Known rows, with every step that occurs
Z N S: [ 11   3  -2   6   4   1 -16 -16  -7   4  11  17  -6   6   8  -9  -3   6
  11  10   8 -13 -12   7   3 -20  17   2  -3 -13   7  -3   6 -17  -2   4
  -3  17]
K S A: [  8  10 -15   3   6  13  -6 -10 -13  -8  -5 -10  -7  -1  -1 -10   1  15
  20   6  10  -5   5   1   4 -15   1 -15   9 -26   2  -7   9 -28   1   9
  -3  15]
V Q: [  2  -1  -1  10   0   9  -5 -13 -11  -7  -3  -9  -2  -9 -16   8  13  -5
  15  14   3  -5  -5   4   6  -8  19  -5   9   2  -2 -13  -5 -23  -2   7
  -4  12]
H R T Q V: [ 26  -1 -11   2  -5  10 -10 -13  -5 -30   6   4  -8  -2  30   0  -5   8
  26   9  -7  -8   9  23  -2  -7   5  -4   8   8  -3  -5   7 -18   2  -3
  -2   4]
B V Q A S: [  9  -5  -7 -17   3   8  -9 -17 -22 -27   7   3  36 -10   5 -16  25   0
  17   4  -7 -10 -13  -5   0  -9   6  -9   4 -11   1  -7  -5 -23  -7   2
  -7  11]
K S N Z: [  4  10  -4  12   1   8  10 -11  -9  -3  -2  13  12   3   2  12  -9  22
  23   6  12  -7  -7  13   3  -9   0  13   1 -12  -4   3  11 -31   4  -4
  -8  19]
N S: [  9   0  -3   6   4   8 -12 -13   6   0  -2   4   1  -2   4  -5  -1   6
  12   9  11 -13  -4   5   6 -13  14  -4   2   3   5 -11  -2 -13   0   2
  -5  18]
H R G Y B: [ 31  -3 -12  17  10   0  -2  12 -18  -9   5  -6   6   7 -11   3  -1   5
   9  11   9   3  -5 -13  -1 -23   6 -12  -3 -13   2  -2   0 -34  10  16
   7  29]
V B Z: [  6  -4  -1  18   6   4 -10 -19  -9 -21 -17  -6   3  -6   7   5  -4  10
  10  11   6   7   5  10  18 -15  -4  -7  -3  -8 -13 -12 -22 -27   8   0
   5  19]
V B Z H R G: [ 18  -8  -3  16  17   7 -12 -11 -16 -17 -24 -16   5   6 -18  -1  -5   0
  18   8   8  10  15   6  12  -9  -1   3   6 -16   0  -2 -13 -28  11   0
  14  16]
K S A Q: [  8   6 -17  -5   7  19  -1 -23  -6  -6 -14  -9   0  -7 -14  -7   8   2
  23   7  10   0 -11   1  -1 -11   1 -21  11 -31   2  -5  10 -33  -3   8
   1  12]
H R L: [ 28   2  -4   0  16   4 -11  -1 -12 -14  -7  -4   1  -3   8   3 -10  14
  26   1  11  -6   7   9   3 -18   6  -9  10 -17  -5  -9  16 -33   7  -1
   3  21]
Z B V: [ 15   3  -2   8   0  -1  -9 -27 -19 -22  27   3   5  -6   9  -4  17  12
   8  10   1  -7 -14   9  10 -20   7  10  -2 -16  12 -12  11 -15   1   3
   2  18]
S A: [ 16   8 -11   5   6   3  -6  -8 -16 -11  -9  -8 -10  -6   0  -7   7  13
  14  10   9  -1   3  -6  14 -18   2 -15   5 -11  -3 -19  13 -21   1  14
  -1  21]
R T Q A S: [ 25 -10  -3 -22  -7   1 -13 -11 -11 -19  11  -6  41  -4  37 -17  -3  10
  22   1  -6  -2   3   8  -7   1   0 -14   4 -23  -5  -9   6 -25  -3   3
   0   7]
Z B V Q A S N: [ 24   7   2 -13  -7   8  -2 -17 -28 -23  24  19  50 -13   6 -13  13  10
  16   5  -4  -6 -20   3  -4  -5  12   9  -8   3   2  -5   0 -29  -6   3
  -2   6]
H R T Q V B: [ 13  -2  -3   6 -10  17  -5 -13   0 -28  -1   4  -8  -3  30   0  -1  -3
  13  11  -5 -11  25  28   1  -5   0 -12   3   7  -9  -7  -8 -26   7  -4
   3  -1]
N S A Q V: [ 13   4 -19  -1   8  27  -6 -22   3 -16 -15  16 -13  -9  -3 -16   8   1
  13  16   1  -6 -12  -2   3 -14  -1 -19   5  13   7 -12   9 -19  -7   6
  -8  16]
G R T: [ 18  -9   2  11   3   4  -9 -13 -14  -1   7 -15   8  11  -3   9  -9  10
  15  -1  17   6   1  17  13   5  16 -20   9 -10  14 -15  -4 -27  -6   6
   2   7]
R T Q A S N Z: [ 23  -4   2 -12  -8  -1   8 -11 -13 -15   3  21  41   0  30   0  -8  17
  27   0  -1  -2  -4  14  -5   2  -9   5  -4  -8 -11  -6  18 -31  -1  -2
  -2  13]
V Q A S N Z H: [  5   0   1  -2  -5  13   0  -5 -17 -13  -7  16  40 -11  -7  -4  -1   3
  15  11   1   1 -11   0   3   4  -2  17   4  -2 -10  -1  13 -27  -9   5
  -5  24]
A S K: [ 20   2 -10   2  -1  -2  -4  -8 -28  -3   5 -13  34 -19   9  -2   3   6
  21   5  10   1 -11   4  12  -4  22   0  -1 -26  -4 -17  -3 -22   3   6
   5  19]
T Q V B Y: [ 15  -1  -8   9  -3  14  -4   7  -5 -33  -6   5  -7  -5  31  -3  -3  11
  11  21  -1  -1  10  15   4 -15  -8  -7  -2   2   1 -10  -4 -18   6  -1
  -3  13]
K S N Z B: [ 12   7  -1  14  -1   9   5 -14 -15  -3  24  18  17  -1   3   6 -15  19
  15   7   6  -1  -8  17   4 -12  -3  22  -3 -21  -1   3  16 -32   3   2
  -1  18]
Q T: [ 16   2  -5   4   3  -1  -9 -22  -5   4   2 -10 -10  -9  14   2   0  12
  14  24   5  -3   1   8  16  -7   4  -1   6  -6   1 -13  -2 -15  -8  12
  -2  16]
R H: [ 12   0  -4  10  -5   7 -11  -8  -4  -5  -2  -7  -6 -11  -5   3  11  16
  12  26   5   3   2   5   7 -10   6 -13  15 -10  12 -24   2 -14   0   4
   0  15]
H R G Y B Z N: [ 37  -4 -14  19  18  -9 -11   0 -35 -17   8  11  -2  16  -5   1 -11  11
  19  11   4  13 -20  -6   2 -33   1   0 -11 -31  -4   9  -1 -37   9  13
  12  29]
Z B: [ 19   2  -1  11   0   1 -14 -14 -15  -7  26  -6   8 -10   6  -3  -5  11
   5  12   2   3  -3   7  11 -16  10   6   1 -20   3 -12  10 -20   3  10
   3  19]
H R: [ 19   4 -10   6   9  -2 -10  -4 -13 -14  -2  -8   2  -9  -1   2   1   9
  21   1   7 -10   4   3  13 -21  16  -3   9 -12 -13  -5  -1 -17   7   3
   0  14]
S A Q V B: [  3   5 -11   6   1  26   0 -21  -3 -19 -18   4 -12 -12   1  -9  12  -5
   0  20   0  -1   7   4  10 -11  -5 -25   1   2  -2 -15  -3 -30   1   7
  -1  12]
Z N S K: [ 17   6  -5   4   1  -1  -7 -16 -17   3   7  14   5  -6   7  -3   0   0
  19  11  15  -8 -11  16  11 -10  25  11  -5 -17   7 -12   3 -20   1   4
   2  18]
G Y: [ 11   2  -4  13  14   6  -7   0 -11 -10   2  -4   2   1   5   6   3  20
  12  15  11   4  -5 -11   7 -18  11 -18  -4 -10  -4 -10  -1 -24  -4   9
  -1  39]
T Q V B: [  2   5  -3   8  -9  20  -8 -10  -1 -27  -1   0 -13  -7  34  -3   5   2
   0  24  -7  -8  18  18   4  -7  -1 -11  -2   6  -1 -11  -2 -21  10  -1
  -1   7]
T Q V B Z: [  8  -1  -7  14   1  15 -12 -16  -6 -40 -12   3 -10  -7  32   0  -4  10
  10  21  -8   5   8  18  10 -12 -11  -6  -5   6  -9  -8 -13 -23  10  -5
   2  13]
Z H R G Y: [ 21  -4  -5  13  25  10  -8   5 -18  -9  -8 -11   3  12 -17   1   1  11
  21  12  12   9   5 -13   4 -13   9  -9   3 -16   4   0   2 -26  -1   7
   9  36]
H R T Q A: [ 30  -5  -3 -21  -3   0 -11 -11  -4 -30   2  -2  19  -3  29  -8  -3   7
  28   1  -3  -7  19  20   0  -3   0  -8  11 -12  -9  -8   8 -22   2  -2
  -1   3]
Q A S K: [ 24   1 -10 -15   2  -1  -7  -7 -27 -15   4  -8  48 -21  17 -13   3   8
  20   5   6   2  -2   3  13  -1  13  -2   2 -27  -4 -17  -3 -23   1   4
  -1  19]

Rows
[ 26   1  -9 -21  -4   1  -8  -5 -25 -22   6  -6  43 -21  33 -13   4   5
  24   7   0   1   1   9   7   2   9  -1   0 -27  -5 -15   7 -21   5   1
   3  13] -> T Q A S K
[ 10  -2  -1   9 -14  21 -11 -12   1 -27  -4   2  -5  -6  25  -3  -5  -6
  10  15  -3  -5  24  28   0   2   0  -3   6   6  -7  -3  -3 -24   3  -2
   6   5] -> Z H R T Q V B
[ 19   2 -11 -11   8  10  -5 -35  -4  13  -5  19 -21  -4   1 -13   7  -5
  20  23   5  -5 -16   5   6 -13  -2 -11   1 -15   4  -6   9 -24 -16  17
   5  10] -> Z N S A Q T
[  4  -7  -1  -8   5   9   2 -24 -18 -33  14  21  16  -6  -3  -7  23  -2
  12  12 -10  -8  -5   9  11 -13 -11  10   5  -9   4  -8  12 -23  -6   1
 -10  17] -> N Z B V Q A
[ 28  -1  -3  16   5  -4   8   5 -21 -13  13  23  18  -4   4   7 -15  25
  20   9  10   7 -15   9  10 -22  -8  23  -6 -12  -2  -8  15 -23   1   7
  -2  28] -> S N Z B Y
[ 20 -10  -6  15  11  -4   1   4 -20 -14  14  14   9  -3   3   3 -11  18
  17  10   6   6 -10   7  14 -27 -14  16   1 -27  -1  -9  16 -18   0   8
  -2  32] -> N Z B Y
[ 23  -5   0   0 -11   2 -13 -11  -3 -17   0  -9   5  -4  17   3  -6  -1
  29   4   3  -4   8  25  -3   0  10   4  12 -12  -9  -4  13 -19   2   1
  10   8] -> Z H R T Q
[  6   0  -6  12 -13   3   0 -16 -13 -22   8   2   1 -10 -12   6  28 -13
   7  14   0 -13 -23   6   1 -14  13   3   3   5   7 -10  -1 -24   2   9
  -2  10] -> Y B V Q
[ 24  -2 -12  21  -5  -7 -12  -8 -12 -21  -2  -6   9  -9   4   5 -10  12
   9  11   5   8 -19   3  11 -22  -2   4  -1  -8  -9  -9  -4 -26  11  12
   2  24] -> Y B Z
[ 36   4   3 -19 -14   0  -4 -11 -13 -15   9   5  50  -5  34  -8  -9  20
  26   1   1  -2  -4  12 -12   7   9  -4  -4  -1  -6  -8   5 -30  -2   1
   1   2] -> R T Q A S N
[ 19   3 -21   3  14  20 -12 -29 -11 -23 -13  30 -17  -2   0 -17  -1   5
  20  16  -3   3 -25   2   5 -23  -7 -10  -3   0   2  -3   7 -24  -7   6
  -3  18] -> B Z N S A Q V
[  9   9 -24   0   7  29  -5 -22  -5 -20 -10   2 -10  -7  -3 -13   5   7
  18  15   0  -1  -9   2   0 -11  -3 -19  11 -10   7  -3  10 -28  -4   4
  -8  13] -> K S A Q V
[  9  -1  -2 -11   2  10  -9 -11 -10 -20  -5  -4  16 -10  -5  -6  12   0
  13  13  -1  -4   7   1   8  -6   8  -7  12  -1  -2 -12  -3 -23  -4   5
 -11  12] -> V Q A
[ 12  -4  -2  12   3   2  -2   6  -8 -15 -12  -5   6  -4   7   2  -1  11
   9  12  13   0   7   7  11 -18  -1  -7   0 -13  -2 -14 -13 -22   3   5
   0  20] -> V B Y
[ 15   4  -7  10   3   4 -17  -3 -11 -14  -6 -11   6 -12  -7  -2  -3   4
  18   6   9  -4   3   4  13 -12  16   8  13 -13 -10  -1   6 -13   3   4
   3  22] -> Z H R
[ 12   1 -11  -6   9  17  -2 -23   3  -2 -20   7  -4  -9 -15 -11  12  -5
  18   8  11  -6 -14  -4   4 -14   4 -21   4  -6   1 -14   9 -23  -5  10
   1  15] -> N S A Q
[ 16   4  -4  -6   3   0   6  -5 -19 -12  -1  20  41  -5  14  -3  -5  23
  19   2   2  -3  -9  -2   7  -9  -6   6  -4  -9 -12  -5  12 -27   1   1
  -9  23] -> Q A S N Z
[ 18   7   2  16  -1   1   6 -13 -18  -5  21  20  15  -6   3   8 -10  18
  10  10   4   1 -10  12  12 -15  -1  21  -6  -9  -5  -8  20 -26   4   7
   0  23] -> S N Z B
[  7  -3  -2  13   5  -1   1 -27 -20 -23  23  17   3  -3   7   2  17  10
  10   8  -2  -8 -16  11  15 -23  -8  17  -3 -21   7  -9  21 -17   2   1
  -1  25] -> N Z B V
[ 26  -6  -4   7   1  -5  -7 -16  -8  -6   0  -7   9   0  -1   7  -5   6
  28  -5  11  -6   7  16   6 -10  15  -6  12 -10  -9  -9  -5 -25  -2   3
   2  10] -> H R T
[  7  -1  -8  21   6  13 -12 -19  -8 -32 -15   3  -5  -6  15   0  -6  13
   6  18  -2   7   6  11  17 -15  -8  -7  -3   7  -8 -10 -21 -25   6  -2
  -2  20] -> Q V B Z
[ -1   1  -2   8   0   7  -2 -25 -14 -22   0  -1  -3  -6 -13   6  33  -6
  18  12   1 -13 -16   7   6 -12  17  -1   5   5   7 -13  -3 -19  -3   1
  -4  10] -> B V Q
[ 15   8  -9   1   7   6 -11 -12 -14   0   1  19 -16   5   4 -18   3   6
  14   8   9 -10  -6  -2   7 -24   6  -9  -3 -14   4 -10  15 -21  -4  13
  -1  18] -> Z N S A
[ 30  11  -1 -19  -9   3  -6  -3 -17 -20   7   5  45 -11  34 -12  -4  22
  20   6  -1  -3  -6   3  -6  -1   9  -1  -6  -2  -8  -6   8 -25   4   0
  -1   6] -> T Q A S N
[  9   1  -2  -5   1   8  10  -7 -21 -12  -3  23  38  -7   0   1   3   9
  21   5  -1  -5 -10   0   3  -5  -2   7  -2   0 -14  -4   6 -31  -4   2
  -8  17] -> V Q A S N Z
[ 20   2  -4 -20  -2   3 -14  -6  -5 -30   1  -6  13  -8  34 -12   3  13
  14  15  -6  -3  12   9   4  -6  -2  -6   6 -12  -1 -11  15 -16   6   0
  -5  11] -> T Q A
[ -2  -3  -2  17   0   5  -7 -10  -8  -8  -8  -1   3  -5  -4   5  -3   7
   9  15   6   2  -4   5  16  -9  -4  15  10 -18  -3  -7  22 -15  -2   6
  -3  36] -> N Z H
[ 19  -3  -8 -16   4   1 -16  -6 -18 -15   7  -8  42  -9  19 -20   1  16
  12   3  -2  -2  -1  -9   5  -9   4 -12   4 -24  -4  -9   0 -21  -1   6
  -6  18] -> Q A S
[ 14   7 -12   5  -5  14 -14  -8  -6 -30   6  -1 -14  -7  34  -4   1  14
  12  23  -9  -5   2  13   3 -10   4  -3   3   8   4  -9  15 -12   6  -1
  -6  12] -> T Q V
[ 21  -5   3   2 -12  -1  -8 -18  -2 -12   5 -11   2   0  26   7  -2   7
  24   8   3  -3   4  23  -4  -1   9  -6   6 -10   1 -15  12 -22   2   2
   5   6] -> R T Q
[ 12   4  -6  12  -1   8 -18 -19 -20 -33   4  17 -18   3  36  -4  -7  10
  10  22 -10   4  -2  20   7 -20  -5   1 -10 -13  -6   1  -1 -26   9  -1
   5  12] -> T Q V B Z N
[ 10  -5  -2  15   5   1  -2 -13 -17  -6  22  10   5  -5   4   3  -5  10
   7  10   0   2  -4   9  16 -20  -8  14   1 -25  -3  -9  20 -21   3   8
   0  27] -> N Z B
[ 12  -4 -11   9   4  17   0  -4  -3 -24 -16   6   2  -8   5  -2   1   6
   9  19   5   3  -4   8   6 -15  -5 -12   1  -2   2 -10 -12 -23  -1   2
  -4  17] -> A Q V B Y
[ 15   7 -20   2   7  21  -5 -21  -8 -22 -13   4 -12 -12  -3 -10  10   6
  13  18  -1   2 -11  -4   7 -14  -1 -19   7   3   3 -14  12 -22  -5  10
  -6  17] -> S A Q V
[ 24  -3  -7  11  30   5  -3   4 -20 -10  -5  -9   0  13 -13   4   4  14
  23   9  11   5   6 -13   4 -20  10 -18   0 -15   2  -4  -4 -29   3   5
   6  30] -> H R G Y
[ 10   2   2   7  -2   6  13 -36 -17  -6  16  28  -5  -9  -2  11  18   0
  20  24  -3  -9 -17  20  11  -6  -3  23  -4  12   3  -6   5 -26 -13   8
   0   9] -> S N Z B V Q T
[ 15   3  -5   4   2   4  -3 -15  -6   0  -4   3  12 -14   3   1   2   0
  20  10  17  -8  -4  15  13  -3  22   5   1  -2   5 -19  -4 -17   2   1
   0  19] -> N S K
[ 22   0  -6  13   4   5   7   4 -18 -12  16  21  20   1   3   5 -20  27
  24   6  12   4 -14  15   2 -20 -10  22  -2 -24   2   3  12 -28   1   2
  -3  24] -> K S N Z B Y
[ 21  -3  -7 -23  -2   4 -16  -4 -15 -24   9  -6  36 -10  38 -20   2  12
  16   7  -8  -3   1   0  -2  -6   0 -12   2 -24  -6  -7  10 -19   3   3
  -1  11] -> T Q A S
[ 15  18  -3   8  -6   9  -2 -11  -7  -3   2  -3  18  -1   4   6 -10  25
  22   7  15  -6  -7  13  -4  -3  20   4   1  -6   3   0  -2 -30   4  -2
  -5   9] -> K S N
[ 27  -4 -10  19   5   5  -6  14 -16  -9   2  -9   9   5 -15   0  -4   1
   6  15  11   8  -6 -13  -1 -16   5  -3   1 -15   4   2   6 -31   7  17
  10  36] -> Z H R G Y B
